What can hang from each mark
Z890: Z131 Z587
Z783: Z131 Z718 Z981
Z822: Z131 Z587
Z688: Z131 Z822
Z239: Z97 Z131 Z688 Z890
Z587: Z131 Z239 Z688 Z718 Z783 Z981
Z97: Z239
Z718: Z783
Z131: Z688 Z718 Z890 Z981

Each row was made from one small tree. The marks that hang from a mark follow it in brackets, in the order of their numbers. Every link used is in the known rows. Write each row's tree.
(in the rows, 128 means zero)
Known rows
Z97[Z239[Z890[Z131]]]: [147 124 113 111 161 157 139  91 115  99 177 125 156 103 112 134  95 166
  68  91 134  94  93 121 129 184  80 118 142 126 109 144 122 156 138 145
 114 105 153]
Z239[Z97 Z131[Z981] Z688]: [113 110  74 116 119 189  79  94  79 203 118 112 124 154 149 118 166 116
 139 115 129 127  72 126  55 123  73 132 119 131 123 116  58 131 118 142
  90  88 148]
Z783[Z131[Z688[Z822] Z890[Z587]] Z718 Z981]: [117 120 143 148 149  72 153  88 170 143 117 165  84 143  97 122 145 119
 149 163  56  69 158 109 106 142 135 168 160 130 143 145 120 134 141 132
 175 106 116]
Z131[Z981]: [147 125 114 121 147 163 146  96  87 128  70 155 162 142 137 131 141 151
  94 142 126 106 112 137 154 120  63 107 137 139 125 137  84 113 134 120
 121 115 127]
Z688[Z822[Z131[Z718[Z783] Z890] Z587]]: [132 122 149 111 124 123 170  87 153 150 201  95 143  87  91 103 103 169
 111 106 114  82 129 157 119 135 227 144 143  94 131 117 232 160 145 104
 111 166 155]
Z97[Z239[Z688[Z131[Z981] Z822]]]: [130 143 114 123 140  78 126 123  79 130 132 117 125 121 164 115 114 125
 182 112 100  87  89 140 118 100  45 151 148 173 121 111 138 104 127 114
 110 149 192]
Z688[Z131[Z718[Z783] Z890 Z981] Z822]: [128 146 101 109 123  62 173 105 168 166 144  88 133 121 108 148 104 170
  97 142  73  72 118 188 104 113 152 161 136 118 138 137 159 104 167  97
 107 158 165]
Z718[Z783[Z131[Z688[Z822[Z587]] Z890]]]: [123 124 149 109 159 109 164  77 158 156 200 113 103  91  98 127  92 152
 181 141  87  74 162 127  98 126 171 181 128 124 130 136 202 127 147 115
 119 126 149]
Z587[Z981]: [145 129 132 153 161 171 121 137 104 109 138 147 145 141 152 151 122 133
  89 155 141 118 122 124 173 136 112 105 141 147 117 137  87 137 120 122
 121 128 124]
Z718[Z783[Z131[Z688] Z981]]: [106 131  72 160 112 148 164 112 128 156 184 101 124 138 146 158  75 140
 142 138 170 113 166 115 137 100 108 115 138 144 128 132 138 138 132 137
 141 102 128]
Z890[Z131 Z587]: [141 114 138 103 155 149 127 100 103 113 162 123 142 145 128 119 133 164
  94 139 138 119 127 116 160 192 136 109 120 109 114 149  96 147 128 135
 148 133 138]
Z131[Z718[Z783] Z890 Z981]: [125 136  84 112  99 141 168 114 146 142 113 114 140 114  86 148 104 168
  66 134 117 115 105 167 122 120 126 123 135 112 144 154 124 119 145 122
 110 103 109]
Z587[Z239[Z131[Z890]]]: [143 126 145 124 183 140 102  97 141 141 146 137 133  56 139 102 172 129
   4 124 104 100  64 138 122 175  94 135 134  78 112 101 111 120 104 133
 133 116 133]
Z97[Z239[Z688 Z890]]: [127 126 120 138 137 173 114 119  96 115 131 125 146 105 125 140  98 134
 109 101 141 116  72  83 135 154  91 134 150 164 110 125  92 156 116 148
 107  76 153]
Z890[Z131]: [148 116 115 114 161 156 136 103  95 127 172 132 135 133 139 119 132 164
  78 140 140  98 118 145 146 169 123 113 129 108 107 150  90 152 126 123
 128 129 148]
Z131[Z688[Z822[Z587]] Z718 Z981]: [127 129 132 100  87 129 156  74  73 142  80 166 110 168 102 119 159 137
 219 147 127 130 134 161 103  59 158 122 141 146 140 156 151 134 149  94
 120 132 141]
Z239[Z131[Z718] Z688[Z822] Z890[Z587[Z783]]]: [ 97 111 138 111  95 142  46 150 159 178 150 103  95 157 112 137 163 115
 140 124 112 144  95  83 111 140 236 175 103 110  97 106  96 175 106 140
 155 107 167]
Z890[Z131[Z688 Z718 Z981] Z587]: [122 123  99  79  62 129 133  89  75 130 135 137  79 194 118 123 141 140
 173 132 151 165 130 166 101 117 134  99 116 104 140 166  98 122 137 126
 144 117 114]
Z239[Z890[Z587[Z131[Z981] Z688 Z718[Z783]]]]: [123 129 114 120  93 105 149 138 181 103  59  74 177 184 113 136  87  99
 128 116 132 197 166  72 140 115 122 147 106 157 132 112 132  98 133 157
 143 128 113]
Z890[Z587[Z131[Z688] Z239 Z718[Z783] Z981]]: [111 148 120 140  84  50 100 142 155  72 155  96  99 133 166 138  80  84
 107 143 186 211 141 105 165  91 164 130 134 152 127 117 168  96 119 160
 140 148 112]
Z587[Z688[Z131] Z783]: [140 132 140 135 145 126 136 205 125 118 140  96 142 123 185 136 125 130
 178 138 158 141 155 130 172 134 158 144  99 136 129 104 111 106 133 116
 123 169 143]
Z688[Z822[Z587[Z131 Z783[Z981]]]]: [129 126 154 162 153 119 136 164 129 113  47 144 186  95 118 132 184 122
 172 144 127  87 167 106 160 101 110  77 132 177 121 129 185 145 130 111
 148 164 126]
Z822[Z587]: [150 116 167 125 151 175 147  91  85 116 117 141 179 118 118 120 138 158
 129 142 161 113 121 105 170 153 141 108 142 155 123 137 134 146 133 117
 122 138 136]
Z239[Z131]: [144 115 128 122 160 177 107  92 100 153 170 121 143 137 159 111 146 143
  54 128 144 105  96 119 152 165 129 133 134 128 104  99  93 145 108 131
 136 120 157]
Z97[Z239]: [149 136 117 138 162 152 142 111  85  76 136 148 162  97 143 122  94 159
  73 117 158 105  91 135 185 156  85 116 154 173 123 128 126 149 132 136
 112 108 141]
Z688[Z131[Z981] Z822[Z587]]: [151 134 168 109 162  93 157  78  95 143  98 126 173 137 134 122 149 147
 183 140 103  77 139 128 128 112  98 135 143 159 124 123 168  99 156  92
 125 186 179]
Z822[Z131[Z688 Z718 Z890 Z981]]: [136 125 112  91  89 138 146  84  92 150 124 143  84 136 139  93 151 133
 128  92 113 127 115 199  78 101 115 115 133  87 156 120 131  96 130 106
 103 124 111]
Z688[Z131[Z890 Z981] Z822]: [155 138 147 111 196  77 156  94 139 145  85 133 148 116 129 129 163 151
 113 146  31  48 116 167 107 135  61 147 136 125 134 128 120  78 155  88
 111 163 162]
Z688[Z131[Z718[Z783] Z890[Z587] Z981] Z822]: [121 144 126  98 118  52 166 107 175 146 138  81 141 141  94 150 104 166
 117 143  72  94 129 163 121 138 159 157 132 121 147 137 166 101 169 111
 129 159 151]
Z688[Z822[Z587[Z131[Z890 Z981] Z239]]]: [145 138 182 113 185  79 155  88 141 114  25 165 157  56  94  97 188 111
 101 138  57  79 117 136 109 110  55 127 131 125 133 126 191  91 127 106
 121 149 131]
Z822[Z131 Z587[Z718 Z981]]: [140 119 173 139 125 122  90 115  98 103 174 131 150 136 164  91 117 112
 120  95 176 158 140 110 156 127 155 108 163 135 116  95 180 138 112 125
 127 185 132]

Write each row's tree
[134 118 171 166 121 128 107 210 142 107  75 123 176  82 132  91 176  99
 194  76 134 164 162 114 126 119 104  69 133 101 138 102 185 114 109 125
 140 174  65] -> Z822[Z131[Z890] Z587[Z688 Z718 Z783[Z981]]]
[136 131 114 111 124 138 152 103 118 138  68 162 129 126  96 127 159 155
  65 141 100 109  92 177 116 132 106 112 134 114 145 151  89 116 138 109
 115 106 103] -> Z131[Z718 Z890 Z981]
[139 129 134 110 180 125 146  84 135 147 102 164 120 110 113 112 136 143
  68 133  76  79 129 137 111 149  48 146 124 115 138 124 102 105 129 119
 127 101 123] -> Z783[Z131[Z890 Z981]]
[127 129 122 129 150 159  78 131  97 142 179 115 113  68 139  93 137 125
  96  90 111 105  48 119  97 175  71 132 139 139 107  98 116 135  83 149
 119  92 136] -> Z97[Z239[Z131[Z890] Z688]]
[149 135 138 109 171 103 152 101 121 145  93 123 152 111 136 125 150 151
  94 129  78  81 110 157 114 157  47 126 134 131 141 125 106  69 145 106
 114 149 131] -> Z688[Z131[Z890 Z981]]
[134 122 151 116 187 126 116 148 167 131 140 150 106  71 127 119 135 150
  71 139  99  89 136 127 149 173 130 158 106 107 131 118 114 130 130 122
 128 110 115] -> Z587[Z783[Z131[Z890]]]
[141 123 126 122 158 176 107  83 123 123 170 115 172 107 133 124 103 145
  50  82 141 105  71  99 133 181  90 133 149 149 106  93 123 154 115 151
 126  93 159] -> Z97[Z239[Z131 Z890]]
[123 122  97 109  93 125 131 141 167 124 125  70 160 186  98 147  85 124
 150 104 122 189 156  89 112 134 115 133 112  92 119 147 118 109 136 158
 147 124 110] -> Z239[Z890[Z131[Z981] Z587[Z688 Z718[Z783]]]]
[116 106 104 136 150 195 119  90 115 177 103 120 145 143 117 159 133 142
 118 127 119 117  87  97  82 163 135 148 121 136 130 152  36 163 152 141
  66  67 156] -> Z239[Z97 Z688 Z890]
[108 141 140 154 123 102 107 225 197 112 148 162  56  72 132 137 122  81
  98 137 136 171 145 147 132 111 167 157  90  71 141 113 130 131 100 129
 136 119  89] -> Z587[Z239 Z688 Z783[Z131[Z718 Z890]] Z981]
[111 140 107 153  89 114 134 177 138 130  63 141 100 103 122 137 182 115
 141 131 139 132 142 171 107 104 136  74 118 147 152 144 124 120 125 118
 129 119  73] -> Z587[Z131[Z688 Z718 Z890] Z783[Z981]]
[117 125 105 121 130 111 122  88 127 180  83 106 139 119 145 155 139 115
 120 110 119 126  78 113  55 123  66 155 128 110 144 128  70  99 158 135
  72 107 170] -> Z587[Z239[Z97 Z688[Z131[Z981]] Z890]]
[ 93 110  80 112  85 133  85 148 146 169 144 117  79  92 110 156 148 126
  98 110 160 156  75 140  59 135 194 146 101  54 130 165  74 178 146 151
  79  81 145] -> Z587[Z239[Z97 Z688 Z890[Z131[Z718]]] Z783]
[125 129 132  93  92 129 141  93 113 125  66 157 102 158  94 124 160 141
 149 138 105 149 113 164 104 128 119 110 123 118 163 159  92  96 140 119
 127 102  83] -> Z131[Z688 Z718 Z890[Z587] Z981]
[142 131 173 149 172 121 139 120 120 111 119 150 152 128 127 123 141 112
 145 156 116  96 157 114 148 115 140 116 134 183 111 125 176 138 121 109
 128 168 153] -> Z688[Z822[Z587[Z131 Z981]]]
[125 115 169 127 142 157 134 175 129 118 143 136 132 104 134 108 118 119
 205 131 174 149 183  87 161 125 165 153  93 135 126 105 155 142 117 126
 148 135 119] -> Z822[Z587[Z688 Z783[Z131]]]
[151 127 129  97 138 153 144  84  91 141 110 139 109 117 156  95 159 136
 146  94  87 102 121 172  90 116  49 110 133  93 147 112 131  75 129 109
 101 132 107] -> Z822[Z131[Z688 Z890 Z981]]
[119 123 163 160 131 103  67 145  95 124 130 145 119 151 135 123 146  96
 191 152 125 145 121  92 131  93 159 136 157 164  98 138 128 152 104 121
 126 154 150] -> Z239[Z688[Z822[Z587[Z718 Z981]]]]
[100 138  90 173  66 140 181 181 148 119 106  83 167 168 116 152  91 112
 138 141 191 178 174 108 168 116 175  84 110 164 140 125 142 151 119 150
 162 133 104] -> Z890[Z587[Z131[Z718[Z783[Z981]]] Z688]]
[143 123  89  93 118 154 137  89  64 140 130 137  97 158 145 118 150 144
 169 127 126 120 130 166  96 108  55 101 118 107 124 161  94  99 131 117
 119 119 126] -> Z890[Z131[Z688 Z981]]
[115 133  86 143 101  77 120 126 137 126 165  91 127 173 125 151 116 135
 176 140 123 141 158 129 125 109 136  95 148 120 115 169 152 146 146 138
 157 148 130] -> Z890[Z131[Z688[Z822]] Z587[Z718[Z783[Z981]]]]
[118 122 134 109 111 159 121 111 153 168  85 124 141 211  95 127 151 103
 149 120  86 156 126 108  93 122 160 154 105 103 119 108 100 141 119 130
 155 114 152] -> Z239[Z131[Z718 Z981] Z890[Z587[Z688[Z822]]]]
[138 128 135 146 147 151 122 208 128  85  93 146 137  73 165 132 146 113
 129 145 164 162 128 120 190 111 134 131 103  97 126 118 106 122 118 133
 127 131 111] -> Z587[Z239 Z688 Z783]
[116 129 136 159 105 113 123 167 160 116 209  97 129 144 136 128  47  94
 171 129 190 191 191  83 149 103 186 157 127 149 117 112 180 141 110 144
 144 151 120] -> Z822[Z587[Z688 Z718[Z783[Z131]] Z981]]
[111 127 149 127 104  70  52 165 149  94 167 144  60 163 166 133 108  98
 170 144 163 197 174  99 162 111 170 153 114 146 130 114 124 118 123 147
 158 136  98] -> Z890[Z587[Z718 Z783[Z131[Z688]] Z981]]
[103 134 154 145 117 105 102 215 174 109 160 152  71 164 133 144 108  94
 189 160 126 171 188 117 162 105 228 173  84 121 126 115 134 166 117 128
 160 143 126] -> Z890[Z587[Z688[Z822] Z783[Z131[Z718]] Z981]]
[116 135 100  93  66 128 157 103 136 130 111 106 111 145  86 147 106 156
 154 134 120 155 123 159 110 117 139 117 122 116 159 159 134  95 151 131
 123 103  83] -> Z131[Z688 Z718[Z783] Z890[Z587] Z981]
[143 124 168 161 137 195 140 174  97 104 123 144 162 143 133 138 123 108
 206 140 163 158 156  99 153 123 125  92 122 151 121 133 132 128 108 125
 128 149 101] -> Z822[Z587[Z688 Z981]]
[135 135 136 111 125  71 114  99 117  92  40 137 153 172 139  97 144 115
  79 138 134 168 136 107 164 132  98 122 131 175 138 115 112 101 128 135
 147 142 122] -> Z890[Z587[Z131[Z981] Z718]]
[120 131 137 177 177  71 103 214 191 126  75 157 120 106 125 122 167  94
 143 144  64 118 173 125 125 108 110 143 114 111 128 123 123 140 121 120
 150 135 104] -> Z587[Z688[Z822] Z718 Z783[Z131[Z890] Z981]]
[113 135 145 132  90 112  99 193 146  87 114 132 107 145 139 144 129 113
 109 153 176 173 152 123 185 129 206 112 104 162 134 122 129 140 119 136
 146 145 102] -> Z890[Z587[Z131[Z718] Z783 Z981]]
[125 118 155 137 127  90 136  86 131 136 196 163  57 151 131 116 104 103
 203 164 129  98 173 108 112  89 201 198 161 159 121 132 161 142 129 120
 147 141 149] -> Z783[Z131[Z688[Z822[Z587[Z981]]]] Z718]
[113 135  87 123  77 136 130 137 162  92 238  77 134 135  86 182  23 151
  86  92 175 154 112 115 135 167 163 113 141 126 118 154 171 168 140 168
 134 110 129] -> Z97[Z239[Z890[Z131[Z718[Z783]] Z587[Z981]]]]
[100 129  89 151  90 131 152 100 102 157 149 157  83 169 141 133 124 120
 125 141 177 132 152 143 120 101 149 109 136 141 140 138 101 165 125 122
 146  99 130] -> Z783[Z131[Z688 Z718] Z981]
[128 130 112 175 144 107 116 209 183 105  98 161 101  94 143 157 139  87
 157 172 113 134 131 139 132  76 189 190 129 100 136 146 112 143 157 140
  96 132 118] -> Z587[Z239[Z97] Z688[Z822] Z783[Z718] Z981]
[115 150 145 158 112 102 115 244 182  88  90 148  85  64 142 132 149  71
  95 140 141 177 135 160 135 101 166 121  93 105 144 117 137 109  97 129
 124 139  78] -> Z587[Z131[Z718 Z890] Z239 Z688 Z783 Z981]
[113 129  46 155  79 152 167 137 117 154 189  89 145 140 110 164  94 164
  80 132 185 112 134 159 135 124 151  70 141 108 114 169 131 175 131 134
 143 121 128] -> Z890[Z131[Z718[Z783[Z981]]]]
[113 135 137 147  87 176  93 163 142 102 176 117 136 165 117 139  87  87
 133  87 168 194 107  88 123 157 149 124 128 143 120  95 131 160  97 164
 150 106 119] -> Z97[Z239[Z131[Z718] Z890[Z587[Z688 Z981]]]]
[133 127 126  98 156 125 144  79 118 152 111 161  83 125 127 110 140 129
 133 131  81  95 138 153  84 121  50 148 120 116 145 134 100  85 130 116
 121  94 109] -> Z783[Z131[Z688 Z890 Z981]]
[131 127 159 160 130 113  93 223 159  91  71 117 161 112 146 102 173  99
 158  88 115 173 158 111 151 142 106  78 126  91 144  98 144 111 111 139
 158 164  61] -> Z822[Z131[Z890[Z587[Z688 Z718 Z783[Z981]]]]]
[151 119 170 138 141 177 122 115  86 117 181 128 157 120 156 108 119 127
 141 100 167 122 143 110 155 137 128  94 150 132 115 101 177 136 116 120
 125 173 133] -> Z822[Z131 Z587[Z981]]
[136 125 116 116 131 177 107  79 102 127 181 117 133 125 146 121 107 128
 116  80 147 123  82 114 104 149  94 133 145 153 112 102 123 137 119 148
 118  88 152] -> Z97[Z239[Z131[Z688] Z890]]
